Each row comes from the steps of one walk. Every step used is in the known rows, and no mark comes twice. Write the walk behind each row, first mark first.
Known rows
rikobe-leforu-nivogas-guve: [-11.6 -15.2   0.9  -4.7  11.1  11.3  19.0  14.1  -2.6  14.5  17.8  12.0
   1.5 -13.2   0.7 -13.7 -18.9  -6.4  12.8  29.1 -36.2  -6.0   0.1   5.2]
nilemo-rikobe-leforu-nivogas-guve-tusi-dumo-pinob: [ 10.3   6.9  32.1 -25.6  -6.4  15.2   3.2  27.2 -10.1   4.8   1.2  -1.1
  30.4 -12.0 -17.6  16.3 -15.1  -8.9  41.4  33.0 -23.7  -0.8 -14.9 -37.2]
rikobe-nilemo-pinob-dumo-tusi-guve-nivogas: [ 20.5  -0.5   8.7  34.6  14.3 -11.1  -9.1  -4.8   5.3  -5.1   3.9  31.2
 -22.1 -13.6  23.0  -9.1  -3.8  19.9   4.3   9.2 -12.3  11.4 -28.4  48.7]
nilemo-pinob-dumo-tusi: [  4.2 -16.8  -5.7  31.3  -3.9 -14.8 -25.6  -8.5  25.2  -4.1  18.4  27.7
  13.8  13.1  10.2  15.6   4.0   8.4  15.8  30.2  15.2   4.1 -29.6   2.0]
tusi-guve-nivogas: [  8.9  -5.3   7.0 -13.9  -2.8   3.5  -9.3  -7.6   8.0   2.8   0.1  20.0
 -11.7 -11.8  -1.5 -32.2 -41.5  -7.4 -22.3  -7.7  35.8  -5.6 -13.5  50.8]
leforu-nivogas-dumo-pinob: [-10.2  -7.4  -2.9  -9.8   9.4  -0.8   3.4  55.7  30.7  24.2   6.4  -0.5
  -0.7  -3.2 -13.7   6.6  -9.8   9.5  17.3  29.1 -19.3  23.6  12.6 -18.6]
nivogas-guve: [ -7.9 -14.5 -27.3   7.0  -9.8  11.1  -1.1  -4.6  -3.6 -17.0  20.6 -23.0
 -14.3  10.0   4.0 -14.8 -11.3  -6.5 -12.5  -4.3   2.3   7.9  -7.6  20.4]
rikobe-nilemo: [ 22.3 -27.1   3.7  38.5  23.9  -4.7   2.4  24.0  15.5   0.4   1.3  -4.4
 -28.7 -14.6  23.6  -3.9   0.4   2.2  -3.0  17.9 -16.9  30.0 -17.5  36.9]
nivogas-dumo-pinob-nilemo-rikobe: [ 26.6   2.2 -16.5  17.4   3.8  -2.0 -23.4  31.4   1.3  16.8   5.3  -1.1
  -5.8   4.4  -8.3  39.3   3.2  -6.3   8.2  41.6  -9.5  18.1   1.3 -25.5]
tusi-guve-nivogas-dumo-pinob-nilemo: [ 22.1  13.3  -9.2  -4.0  -0.7   4.8 -12.3   5.7  -8.1  12.6   4.9  17.0
 -25.4  -8.2  -2.9  -9.0 -32.6  -2.5 -17.7   0.1  20.0  -3.8   3.5  31.3]
dumo-tusi: [  2.2  -7.5  11.0  26.2   7.3  40.4 -12.5   6.4  18.0  -9.5   1.4 -12.7
   1.9  17.0   4.1  -7.5  20.9 -10.6   6.9   9.8  20.5   3.5 -19.0 -12.0]
tusi-guve-rikobe-nilemo-pinob-dumo-nivogas: [ 30.4  -7.2  18.7   7.9  15.2  -8.5  -1.9  -8.8  31.7   6.4   3.0  20.4
 -41.8   3.6  32.3 -10.9 -24.5  10.1  -7.5  19.9   4.4  10.6  -4.7  65.7]
tusi-guve-nivogas-dumo-pinob: [  8.1  10.8  -5.8 -13.2   0.0  13.7  -5.8   8.9  -2.5   3.1  -1.7  24.7
 -20.3  -7.8  -5.7 -14.0 -41.5   3.9 -12.0   1.9  24.0  -0.8   3.4  27.3]
leforu-nivogas-dumo-tusi-guve: [-14.1  10.9  -3.5 -19.7  10.6  24.1  24.0  38.8  24.1   0.7  16.2  -1.6
  -3.3   3.2   7.9 -21.8 -11.8   4.8   2.9  14.2 -15.1  14.0   9.3  -1.5]
leforu-nivogas-dumo-pinob-nilemo-rikobe-guve-tusi: [ 16.3   6.4  -0.2  -1.4   4.1  -1.3  -9.6  42.0  28.4  20.1  15.8 -18.0
  20.4  -3.9 -17.6  16.1   2.4  13.8  11.7  23.8 -27.9  17.2  -2.6 -20.8]
leforu-nivogas-guve-rikobe-nilemo: [ -6.3 -16.7  17.7  -7.8   4.4  -8.0   3.5  15.1  24.3  16.6  10.8 -29.6
 -20.8  -9.0   5.8 -18.5   1.1   8.6 -11.3  -0.2 -19.9  33.5  -4.1  31.1]
guve-tusi: [ 14.1 -16.8  10.4  18.6 -10.7  19.4  -3.3  24.0  32.6  -8.8  19.2 -23.0
  13.2  -1.0   8.4  -2.5  -1.9  14.3   5.6  -5.1  59.9   6.1 -26.4  -1.1]
dumo-pinob-nilemo-rikobe-leforu-nivogas: [ 36.9  -9.0  26.9  19.8  13.7  -9.6 -38.7  22.7   2.0  40.9  -1.1   3.6
  11.8  -9.0 -23.7  29.1  11.3 -20.3  34.7  43.1 -29.7   2.9 -12.6 -25.5]
guve-nivogas-dumo-pinob-nilemo-rikobe-leforu: [ 19.9  10.1  13.5   3.0  -6.2  -0.4 -32.0  14.7 -15.7  36.7 -11.7  35.5
   4.7 -18.5 -34.1  27.9   1.8  -1.8  -0.4  35.4   9.3  -2.8  -9.8 -14.5]
leforu-nivogas-dumo-tusi-guve-rikobe-nilemo: [ -1.1   9.5  15.3  -8.8  18.0  21.3  21.8  34.6  27.1   9.3   6.3  -6.6
 -21.3  -3.6  19.7 -15.1  -0.7  15.0  -5.9  16.6 -21.2  30.5   7.6  12.4]
rikobe-guve: [ 15.9 -35.0 -26.8  33.4  14.2   2.7 -16.8  -8.5  34.7  -7.8   9.5  -6.8
  11.1   7.3   4.5  -0.2 -18.9  -6.7 -28.1  20.3 -16.4  10.0 -16.7  32.7]
pinob-dumo-tusi: [ 27.1  -4.3 -39.6  29.5   7.2   8.2   1.7   8.4  22.8   0.3  13.6  -2.7
 -12.4  27.9  10.6  -7.1  22.2  -7.1  17.4  26.7  21.1 -14.4   0.9   3.2]
nivogas-guve-tusi-dumo-pinob-nilemo-rikobe: [ 21.5  15.1  -5.7  -1.7 -21.2  17.7  -4.4  13.9 -21.6 -17.4  20.5 -49.0
  -2.0  11.5  -2.9  10.7  -8.3  -4.2  10.0 -15.8  19.4   2.9 -13.4 -17.1]
dumo-tusi-guve-nivogas-leforu: [ -5.9  20.2  23.9   0.0  -2.0  53.8  -6.5  -9.3 -12.1  -9.7  -1.0   6.1
   5.4   4.9  -8.4 -25.2  -7.3   0.4   1.2 -11.6  26.7 -21.5 -12.7  20.9]
nilemo-rikobe-guve-nivogas-dumo-tusi: [ 11.0   7.2   5.0  -1.3  -9.4  12.8 -30.1 -12.7  12.2  -5.4 -10.6  11.1
  37.3   1.4 -27.2  10.2   6.5  -6.2 -18.4  28.7 -12.6   5.8 -31.2  -1.2]

Which walk is each row?
[ 39.4   2.2  21.4   4.2 -11.7  12.0 -11.7  39.8   8.1   1.9   9.3 -35.1
  11.5   3.0  -3.4  27.2 -10.2  -5.1  21.3   3.4  44.6   8.6 -19.5 -31.2] -> guve-tusi-dumo-pinob-nilemo-rikobe
[  9.0   6.4   6.8  12.7  12.7  46.0   0.4  -4.5   9.7 -22.9   6.6  -7.4
 -10.3  17.0  18.5 -26.2  -5.7 -13.0   1.6  -0.7  14.4  -4.9 -12.2  10.7] -> dumo-tusi-guve
[ 33.0   5.4 -15.0   6.0  17.4  12.0  17.1  -0.9  21.2  12.9  13.5  10.8
 -17.1  17.4  23.1 -18.7   4.3  -5.9  14.7  31.7   5.4 -19.5  11.4  16.5] -> pinob-dumo-tusi-guve-rikobe-leforu-nivogas
[-11.7 -11.1   3.6  11.6  -8.3 -16.6 -16.2   9.0  23.5  13.5  19.7  41.6
  15.3  13.2 -12.2  17.7 -12.9  16.9  24.2  37.8   3.9 -14.6 -12.4  24.6] -> nilemo-pinob-dumo-nivogas-leforu
[ 10.1  -8.0  -8.4  20.8   0.3  -8.7 -17.1 -15.4  20.3 -12.3  20.4  32.1
   5.5  12.3  20.0   3.0 -12.7   6.1  13.5  22.0  10.5  -3.3 -24.1  17.5] -> nilemo-pinob-dumo-tusi-guve
[ 40.7 -16.6   9.4  14.6  -4.9 -26.0 -38.6   3.3   9.0  20.6  11.9 -11.9
  14.3  -1.6  -5.5  16.8  11.4 -32.1  -7.9  31.5   3.3   9.5 -31.3   8.2] -> pinob-nilemo-rikobe
[ 22.1  -6.1  13.8   4.5  -5.8  26.5   3.5  46.8  17.4  -5.3   9.0 -30.5
   2.1   5.0   3.0  17.1 -21.4   8.0  20.6  -4.7  55.2  10.1  -9.4 -28.1] -> guve-tusi-dumo-pinob
[ -5.9  -1.1  26.2 -17.1   0.9   8.9  14.4  24.1   6.6   0.9   1.3  -3.8
 -35.8  13.9   8.5   8.5 -27.1  -1.3  -9.0   9.2  -2.2  19.4  -0.5  22.4] -> tusi-dumo-nivogas-guve-rikobe-nilemo-pinob
[-10.2   0.9  20.8  -3.9   2.0  32.6   4.5   1.7  12.4  16.9   2.9   2.8
 -28.9  18.4 -11.4  -8.9   1.4  -3.7  -0.5  19.2   1.6 -13.4   7.7  19.5] -> dumo-nivogas-guve-rikobe-leforu
[  6.8 -32.7  25.2  42.6  16.7 -19.9 -17.7  10.1  17.9  -2.6   4.0  19.8
  -8.7 -22.1  25.1  12.8  -9.3  16.6  -1.1  21.2 -22.7  39.8 -38.1  35.0] -> rikobe-nilemo-pinob
[ -1.1  -6.5   8.7 -22.6   6.3  15.0  22.8  49.1  21.4  10.4   0.0  -1.2
 -20.0  20.9  -6.0   0.4 -32.7 -22.5   1.6  19.8  17.7  -0.2   8.5   5.9] -> tusi-dumo-nivogas
[-13.4 -18.3  15.8 -20.4  -7.4  -6.2  -3.9  10.6  29.0  18.2  13.9 -27.0
  -6.7  -0.5  -5.8 -17.6  -3.6   1.8 -11.3   0.5   0.8  23.9  -2.0  18.0] -> leforu-nivogas-guve-rikobe
[ -3.6   2.4  12.9 -27.3   1.9  26.7  28.2  25.2  -1.0  10.6   0.1  -2.1
 -29.7  19.2   0.6   4.1 -30.9 -17.3  -4.0  21.7   6.1  -4.3  16.2   7.5] -> tusi-dumo-nivogas-guve-rikobe-leforu
[-19.0   2.9  -0.4 -11.9   7.3  19.6  16.8  46.2  29.7   9.5  13.2  -4.5
   3.4   3.6  -2.3  -9.8   4.3   6.7   5.8  21.1 -11.3  18.5   4.6 -16.3] -> leforu-nivogas-dumo-tusi
[ 28.3   2.9  11.2  -3.8  -3.4  -0.6 -26.2  19.2 -19.7  23.5  -5.1  -8.8
  16.8  -0.1 -31.1  38.0 -25.1 -18.4   1.0  22.0  -6.0   1.0  -5.1  -3.7] -> tusi-dumo-pinob-nilemo-rikobe-guve-nivogas-leforu
[  9.6   1.7   5.6 -11.3   5.3 -14.0 -10.9  49.4  21.3  33.9   8.4  -4.4
   8.1  -6.3 -20.2  17.3   2.2  -1.3  17.4  36.3 -28.9  23.6   4.2 -22.3] -> leforu-nivogas-dumo-pinob-nilemo-rikobe
[ -2.4   9.2  23.0 -16.7 -14.6  44.1  25.7  52.6  13.1  -4.0  15.2 -22.6
  10.1  12.1  -7.4   4.3 -23.6  12.8  19.3  -3.1  52.0 -14.4  -2.1  -5.5] -> guve-tusi-dumo-nivogas-leforu
[ 14.8 -12.6   8.7  18.9  -1.6 -11.6 -26.3 -25.3  29.2  -2.8  13.2  28.8
   3.4  15.0  22.2  11.6  -7.3   9.1   3.2  24.6  25.2   6.5 -23.0  19.1] -> nilemo-pinob-dumo-tusi-guve-rikobe
[  2.1 -18.8   2.2   8.4  -5.0  14.9  -6.3 -25.0  -4.0   4.3   9.3  -8.1
 -16.2   3.4  12.2   5.1  -8.2  -4.0 -17.2  17.1   7.9   8.5  -5.5  17.1] -> nivogas-guve-rikobe-leforu
[ 12.3 -17.1  40.4  24.6   4.4 -12.1 -19.2   1.2  29.3  27.5  -2.9  16.4
 -16.0  -1.1   9.9  25.3   9.7  25.6   1.0  35.6   5.7  20.7 -11.7  44.6] -> guve-rikobe-nilemo-pinob-dumo-nivogas-leforu
[  3.9  14.5  19.8   4.3   3.6  43.0  -8.6  -9.6   2.2 -11.2  -2.1   5.0
  -7.8   5.4   0.0 -31.9  -3.6  -8.3  -7.5 -12.6  31.9 -11.4 -17.5  17.9] -> dumo-tusi-guve-nivogas
[ 16.8   2.3  29.3  14.1  15.4  51.2  -2.5 -19.0   9.0  -7.3  -1.7   3.9
 -12.4   9.2  25.2 -11.0  -2.1 -11.8  -2.3  15.4  19.4  -3.4  -9.3   8.4] -> dumo-tusi-guve-rikobe-leforu
[ 39.4 -12.5 -17.5  32.7   8.0  16.0  -9.7  14.6  21.6  -5.2  18.2 -35.7
   7.9  13.7   5.7  18.8 -20.1   3.0 -13.6  -0.5   8.5   5.6 -13.5   3.2] -> rikobe-guve-tusi-dumo-pinob-nilemo
[ -1.3 -16.3  -2.0  13.6  -2.8 -26.4 -18.0   7.7  36.4  14.1  14.3  41.1
   2.3  15.9  -3.7  12.1  -9.4   8.5  17.2  36.9  10.1  -4.3 -17.3  20.8] -> nilemo-pinob-dumo-nivogas
[ 24.5  -7.1  -3.2  42.7  22.0  -8.8  -1.8  -0.9   9.6 -14.5  11.3  23.4
 -25.2  -5.0  38.4  -5.1  -5.9  15.6  12.4  18.2 -25.0  16.8 -23.1  43.7] -> rikobe-nilemo-pinob-dumo-tusi-guve
[ 11.6  -4.5  -1.3  30.0  -2.9   2.9 -12.5 -25.5   1.6 -10.3  11.7 -15.7
 -31.0  10.4  24.1   2.8  17.3  15.7 -10.5   3.3  -3.2  22.5 -14.8  29.5] -> nivogas-guve-rikobe-nilemo-pinob-dumo-tusi
[  5.4  -6.0 -23.0  16.7   8.2  15.2  -7.7  39.4  11.6   5.4   1.9   5.8
 -15.1   7.0  -2.8  28.9 -10.3   7.4  10.2  33.8   2.3  21.2  11.5 -22.7] -> nivogas-dumo-pinob
[-16.3  -4.9   3.4 -15.2 -11.4  10.1  11.7  28.5  21.4  -1.9  28.1 -37.5
   5.4  -1.7  -5.7 -28.5  -5.0  13.9   7.4 -18.4   6.4   8.1  -9.5   6.3] -> leforu-nivogas-guve-tusi
[ -5.0  -2.9  14.2   2.4   2.0  -9.1  -2.3   2.0  21.9  10.4  16.0 -14.5
 -15.3   1.4   7.8 -13.1  15.5  19.1   3.3   5.1 -22.6  24.6  -8.8  21.9] -> leforu-nivogas-guve-rikobe-nilemo-pinob-dumo-tusi
[ -6.8  -3.1  -5.2  -7.7 -13.7   1.6 -10.3  19.4   7.9  18.7  -2.5  25.4
  -4.0 -13.0 -20.0   2.1 -12.5   8.1 -28.5  13.4  39.9   8.9  -9.7  12.8] -> guve-nivogas-dumo
[ 20.5 -22.0 -16.9  35.8   3.8  20.0  -9.7  -1.4  39.6 -18.3  19.1 -24.5
  20.2   6.5   7.6  -1.6 -13.8  14.4 -19.7   0.3  14.2   3.7 -25.8  21.0] -> rikobe-guve-tusi
[  3.2  -6.4  20.5 -23.7   2.1  -3.7  -0.3  24.5   9.1  16.5  -0.6  30.0
  34.1 -20.4 -10.9  16.0 -10.8 -12.5  21.3  64.8 -34.9   7.6 -14.7 -20.8] -> nilemo-rikobe-leforu-nivogas-dumo
[ -5.3   5.4   6.5  10.9 -13.4  -2.7 -24.0 -19.9   0.8  -1.7  15.0  43.0
  20.9   2.8  -3.3   4.0 -14.0  18.7  13.0  15.0  20.8 -16.7 -24.2  26.2] -> nilemo-pinob-dumo-tusi-guve-nivogas-leforu
